(in the rows, 128 means zero)
Known rows, with every step that occurs
bikop/suginab/zinif: [ 81  87 142 175 105 143 101 129 108 139 161 155 152 115 119 141 104 182
 162 170 152 126  74 151 132 130  79 122 117  91 121 183 116 156 121 139
  82 109]
fipal/suginab/pitabir/vosat: [141 135 140 127 105 159  77 140 107 125 183 147 116 154 140 169 130 156
 176 169  79 123 106 129 147 170 113 168 102  89 112 179 113 156 115 145
  81  76]
fadok/suginab/fipal: [134 114 101 174  98 124 150 139  94 101 174 154 148 182 110 152  99 157
 135 191 128 120 109 114 124 125 118 120  92  93 112 151 107 152 165  75
 110 103]
fadok/zefa: [113 114 130 191 135 122 122 155 104 112 134 155 132 149  92 164 125 160
 150 172  97 150 117 165 121 145 128 133  81  90 125 166 140 100 135 122
  57  92]
fipal/suginab/pitabir: [119 133 137 119  95 153  75 122 109 123 165 171 146 160 117 143 128 143
 192 168  88 115 108 152 157 154 115 168  91  95  96 175 112 140 120 142
  85  74]
bikop/suginab: [100 103 144 172 114 144 126 134 125 118 152 145 138 124 105 145  94 154
 141 173 143 135  85 145 143 148  81 153 123 120 134 194 124 149 137 125
 100 110]
fipal/suginab: [121 121 145 138 107 120 100 139 101 126 158 157 136 168 114 144 107 128
 174 159 108 130 123 162 150 128 109 159  81 107  98 187 138 153 134 110
 105  97]
vosat/muga: [124 107 114 169 122 122 149 130 110  95 125 165  98 158  92 154 119 149
 155 170  84 148 136 168 151 132 122 140  65  82 120 177 111 144 139 125
  88  96]
zefa/fadok/suginab: [115 150 107 188 129 116 121 118 146 107 153 141 156 153 127 158  70 117
 123 203 116 117 116 120 110 116 119 114  80 109 115 139  97 182 155  86
 101 121]
dudonu/zinif/suginab/pitabir: [122 137 154 134  90 111  73 122 107  88 194 181 118 125 119 120 138 117
 139 161  39 126  90 121 142 118 126 158  72  96  87 152 121 133 144 115
  95  77]
vosat/muga/suginab/pitabir: [131 124 141 138 105 148 124 134 111  97 128 140  77 136 100 157 131 180
 164 155  83 148 126 177 167 149 128 162  72  88  99 169 111 162 118 182
  91  79]
zefa/fadok: [ 92 143 128 183 131 116 104 119 167  99 159 135 158 144 127 134  86 115
 158 184 116 120 128 149 116 125 116 106  72 107 127 155 107 175 135 116
  80  97]
suginab/rabo: [ 73 110  96 155 105 137 103 149 120 112 167 140 132 134 130 113 127 145
 170 138 118 119 104 152 156 129 128 134 112 100 144 150  92 132 119 129
  73  92]
suginab/muga/vosat: [126 134 158 124 100 139 138 134 106  88 165 126 116 129 127 156 132 142
 194 149  80 159  95 156 150 156 134 148  79  62 111 169  89 166 122 125
  71  76]
rovem/bikop/suginab/rabo: [ 51 130 114 196 107 155  93 141 138 110 153 132 127 140 105 173 111 167
 114 170 178 129  97 141 153 145 100 146 138 117 183 184 110 161  82 113
  81 119]
fadok/suginab/pitabir/vosat: [152 146  93 159 107 166 117 132 110 125 173 151 108 140 134 183 118 161
 120 190  73 123  88  93 124 165 119 154 115  89 128 153  83 143 144 115
  85 109]
dudonu/zinif: [ 95 124 141 168 106  92 110 133  87  93 175 152 143 136 117 118 138 126
 148 149  85 129 120 144 118 111 121 137  88  84 110 163 130 151 153 117
 107  99]
suginab/fipal: [107 106 126 167 100 123 135 144 113  93 182 141 157 178 113 122 118 159
 173 174 131 127 122 140 135 136 116 106  86  83 115 171 117 145 144 107
  89  78]
bikop/suginab/fipal: [102  88 148 175 102 139 134 149 115  96 180 136 157 156 103 140  96 177
 160 185 165 128  91 133 142 146  85 125 120 107 126 187 127 161 143 120
 103  91]
bikop/suginab/zinif/dudonu: [ 78  95 143 183 104 137 104 118 107 153 146 172 131 103 119 138 102 150
 189 169 140 144  67 150 103 113  77 117 129  96 122 181 105 147 117 125
 104 100]
rabo/suginab: [111 137 103 197 121 131 114 117 129 132 135 156 134 163 113 128 105 133
 164 169  87 129 106 117 152 140 119 146  89 105 119 191 134 157 166 121
  97 104]
fipal/suginab/bikop: [120 111 111 114 127 111  99 109  94 139 184 162 147 182 118 151 119 145
 171 187 106 131 100 174 161 145 119 149  85 104 107 189 151 137 134  92
 114  99]
fipal/suginab/muga/vosat: [135 130 182 102  96 131 114 142  87 101 166 134 115 154 127 168 122 140
 208 146  88 151 103 162 162 147 130 168  74  73  84 175 115 182 116 119
  95  79]
muga/vosat/pitabir/suginab: [136 142 128 115  96 151 156 158 121 122 151 116  74 114 112 184 118 166
 128 166  89 144  99 137 179 169 122 135 102 142 128 172 119 180 113 143
  80 102]
bikop/suginab/muga: [102 100 146 170 104 145 108 110 104  96 166 144 139 129  93 153 102 162
 177 169 124 149  72 136 142 147  88 159 115  85 135 180 102 149 132 134
  83  84]
vosat/pitabir/suginab/muga: [120 120  94 154  89 142 106  95  95 107 166 144  94 136  71 169 120 176
 166 171  79 141  99 108 165 148 112 136 109 109 140 151 101 152 119 153
  53  71]
bikop/suginab/rabo: [ 71  92 122 162 106 153 106 152 122 113 164 133 129 113 120 130 105 167
 160 156 156 126  72 145 162 139  96 150 142 120 153 167 105 149 122 137
  90 104]
rovem/bikop/suginab/zinif: [ 61 126 131 206 106 144  90 119 123 135 149 154 148 140 109 183 112 183
 118 183 180 132  97 147 127 136  87 119 118  89 158 199 121 170  84 115
  74 122]
pitabir/vosat/muga: [150 112 121 175 133 131 147 152 109 101 150 133  64 146 121 187 120 161
 136 172  73 158 132 142 138 150 122 139  83  75 138 184 112 155 132 125
  85  99]
vosat/pitabir: [100 128 118 143 109 145 115 119 133 121 168 161 126 143  95 150 118 156
 154 172  92 137 118 143 135 141 104 127 108 126 126 158 112 124 104 141
  65  80]
pitabir/vosat/muga/suginab: [161 119 145 165 123 124 147 168 101 104 142 102  33 133 128 188 112 178
 123 148  87 171 131 159 143 148 126 146  83  84 126 187 135 189 123 155
 103 106]

Rows
[146 129 114 152 116 168 117 132 124  99 159 151  85 140 121 179 142 177
 158 182  50 143 118 130 146 173 123 152  92  68 137 168  85 141 118 159
  60  77] => suginab/pitabir/vosat/muga
[134 153  99 186 115 172  91 116 134 133 162 145 116 154 137 152 125 166
 165 183  56 129  90  86 147 176 119 158 110  90 130 182 113 157 150 155
  70  86] => rabo/suginab/pitabir/vosat
[101 108  89 158  92 140  98 111  96 144 163 155 110 124  99 157 121 194
 150 174 103 123  99 124 155 133 105 100 107 115 134 155 114 155 112 160
  54  91] => vosat/pitabir/suginab/zinif
[ 77 140 134 202 113 145 111 125 140 114 140 144 132 147  92 189 101 155
 102 188 171 142 106 142 135 153  89 149 122 114 169 207 126 163  98 104
  89 124] => rovem/bikop/suginab
[118 140 157 107  92 151 129 128 112  90 180 133 108 130 111 173 134 167
 191 156  68 161  97 142 153 161 128 139  93  86 108 155  91 159  90 144
  55  64] => suginab/muga/vosat/pitabir
[115 113 174 137 101 151 136 140 108  93 161 122 121 111 114 168 112 162
 175 163 119 160  65 145 155 167 102 164 112  90 121 187 102 178 124 132
  86  91] => bikop/suginab/muga/vosat
[121 128 161 151 101  79  95 139  99  90 184 170 107 129 119 119 120 102
 121 154  57 141 102 130 133  97 124 149  60 102  88 159 145 144 154  89
 113  98] => dudonu/zinif/suginab
[ 96 120 152 160  94 115 104 130  97 155 134 139  96 104 138 119 112 147
 192 131 125 152  96 179 102 102 114 108  97  84  96 166 118 160 106 148
 114  96] => muga/suginab/zinif/dudonu
[154 137 176 111  94 124 119 140 121  87 174 145  80 126 124 150 114 117
 158 153  56 166  78 142 165 141 135 161  48  86  92 166 108 153 124  94
  78  78] => zinif/suginab/muga/vosat
[ 98 139 106 199 117 112 102 103 132 140 145 165 150 133 140 148  77 115
 166 197 114 121 103 124  75  83 116  81  87  91 106 127  81 177 132  84
 103 112] => zefa/fadok/suginab/zinif/dudonu
[ 97 135 102 191 123 114  99 114 133 128 160 151 167 141 141 154  79 145
 143 196 127 107 108 126  98 100 119  83  74  83 108 129  92 188 137  98
  87 119] => zefa/fadok/suginab/zinif
[108 107  91 191  95 118 113 112  86 156 129 156  96 108 118 136 113 139
 178 164 109 133  87 131 124 114 112 104 100  92 133 169 100 155 139 121
  94 103] => pitabir/suginab/zinif/dudonu
[120 127 127 119  90 148 137 148 105 141 161 125  87 103 125 180 128 190
 146 159  95 136  92 141 171 155 120 107  99 119 117 162 114 184 100 154
  61  99] => muga/vosat/pitabir/suginab/zinif
[ 86 154 161 155  96 166 113 122 130  95 165 128 108 138  88 223 118 187
 130 188 134 163  94 130 154 170  99 150 129 108 157 185 107 179  57 129
  62  93] => rovem/bikop/suginab/muga/vosat/pitabir
[163 105 151 168 114 123 155 180  96  90 164  93  50 160 127 181 113 195
 140 159 108 165 136 148 140 148 130 121  76  72 119 180 135 195 125 145
 105  88] => pitabir/vosat/muga/suginab/fipal
[117 100 143 160 107 114 126 142  88 119 128 136  84 131 113 152 122 191
 163 141 111 155 127 190 148 115 125 122  62  66  94 171 127 179 110 166
  97  97] => vosat/muga/suginab/zinif
[135 100 147 159 102 114 157 161  97  81 142 123  84 169  97 154 115 188
 162 157 124 156 141 175 157 127 129 127  63  80  97 171 137 185 130 148
 113  82] => vosat/muga/suginab/fipal
[118 132 131 125  85 143 139 144 107 153 143 138  71  94 126 173 124 161
 171 164  82 152  86 141 147 138 116 106 110 124 117 160 102 174  96 137
  84  92] => muga/vosat/pitabir/suginab/zinif/dudonu
[136 108 136 162 118 180 118 138 127 102 157 145  91 127 109 191 121 194
 144 192  93 144  87 123 153 177  88 167 126  94 143 187  99 156 120 164
  79  90] => bikop/suginab/pitabir/vosat/muga
[101 110 144 150  94 115  82 122  85 162 147 182 131 145 132 133 111 122
 224 156 110 135 102 166 112  96 107 121  92  85  85 168 117 146 109 109
 110  88] => fipal/suginab/zinif/dudonu
[128 144  88 150  97 162 114 111 111 123 156 173 140 144 110 155 117 147
 135 189  86 112  92 113 134 150 116 157 103  94 113 149  79 130 147 113
  87 105] => fadok/suginab/pitabir
[150 126 124 144  89 131 142 134  87  95 147 108  86 120 113 171 124 155
 163 152  88 150  87 131 177 163 137 150  84  83 134 176  99 191 147 129
  77  95] => pitabir/suginab/muga/vosat
[138 147 150 141  98 161 100 150 121 122 172 102  82 113 143 154 128 176
 145 145  95 143  99 144 137 177 125 156 108  90 120 175 114 168 108 183
  84  87] => muga/suginab/pitabir/vosat
[137 110 131 159 118 134 133 180 101 102 154  91  29 126 142 174 122 191
 139 132  98 163 124 153 157 142 137 146  96  83 139 165 119 184 110 160
  95 102] => pitabir/vosat/muga/suginab/rabo
[118 123  87 155  99 139 121 120 110 127 153 148  93 133  81 165 111 168
 131 180  94 129 108 120 165 148 105 131 113 142 143 161 121 150 125 148
  69  94] => vosat/pitabir/suginab
[ 86 121 133 143  97 131 104 165 110 116 161  98  94 116 135 114 117 161
 160 114 137 134 103 171 160 129 135 145 106 109 126 156 121 163 109 158
  99  99] => muga/suginab/rabo
[108 129  69 172 141 120 110  88 121 147 165 162 148 179 116 132 118 151
 162 200  83 136  84 133 162 150 126 138  89 104 128 194 150 142 169  99
 100 105] => rabo/suginab/bikop
[147 143 173  97  87 135 112 132 130  89 186 153  73 125 111 168 116 136
 157 162  39 168  80 134 170 142 128 153  63 106  91 153 107 148  95 110
  66  64] => zinif/suginab/muga/vosat/pitabir
[106 116 120 135 102 124  88 152 134 108 177 158  95 130 128 113 108 117
 140 146  87 134  83 138 171 115 131 151  75 119 120 150 110 124 122  97
  79  91] => zinif/suginab/rabo
[ 81 126 136 206 100 143 120 134 132  96 163 138 148 177  93 182 103 179
 116 201 188 133 111 133 134 150  91 122 120 104 162 200 129 172 101  99
  92 104] => rovem/bikop/suginab/fipal
[120 114  62 134 116 131 118  90 108 142 181 151 107 146  83 168 125 184
 132 205  88 130  92 131 174 160 111 123 112 140 152 166 135 136 127 129
  77  95] => vosat/pitabir/suginab/bikop
[ 82 113 124 177 100 120 102 106 105 156 144 180 131 116 133 119 121 126
 211 156 105 136  96 160  92 101 109  95  98  73 109 160  92 126 111 116
  87  89] => suginab/zinif/dudonu
[139 146 129 124  91 148 143 124  91 104 168 143 103 139 108 196 112 165
 152 177  73 155  90 115 141 149 128 147  97  93 103 137  82 162 117 109
  81  96] => fadok/suginab/muga/vosat/pitabir
[158 124 137 130 110 159  95 142  99 110 161 156  89 163 124 190 131 171
 177 177  60 136 122 139 161 162 120 172  90  81 106 177 111 164 113 147
  85  79] => fipal/suginab/pitabir/vosat/muga
[110 118 174 123  93 164 127 134 114  97 173 129 111 114  99 184 113 184
 176 170 105 162  69 135 157 168  93 156 128 109 118 172 105 170  96 151
  73  80] => bikop/suginab/muga/vosat/pitabir
[ 91 122 101 200 113 129  91 111 108 156 143 167 152 153 132 120 114 165
 185 166  96 124  94 121 142 122 119 116  83  78 105 180 126 165 150 133
  80 100] => rabo/suginab/zinif
[108 102 126 148 107 126 131 164 103  94 133 118  59 134 111 145 122 178
 161 130 112 152 127 184 174 120 140 149  81  96 120 159 115 171 110 164
 102  95] => vosat/muga/suginab/rabo
[158 132 155 144 103 114  91 139  99  77 186 169  65 131 121 161 143 142
 124 170  12 149 103 113 145 122 134 160  63  77  94 155 121 151 139 123
  95  80] => dudonu/zinif/suginab/pitabir/vosat/muga
[103 121  74 164 103 137 122 143  98 121 162 145 124 142 130 142 106 146
 135 162 118 116  92 121 145 118 127 143 113 107 135 132  85 140 142  92
  96 121] => fadok/suginab/rabo
[117 147 154 103 103 152 147 157 135 115 165 131 101 118 121 168 124 155
 148 163  84 150 110 156 157 161 120 132 100 128 109 167 112 159  96 137
  76  88] => muga/vosat/pitabir
[146 143  98 188 121 168 107 120 126 117 142 157  87 160 124 172 131 180
 170 187  38 141 104  92 160 168 127 159  90  80 126 183 110 165 151 159
  72  83] => rabo/suginab/pitabir/vosat/muga
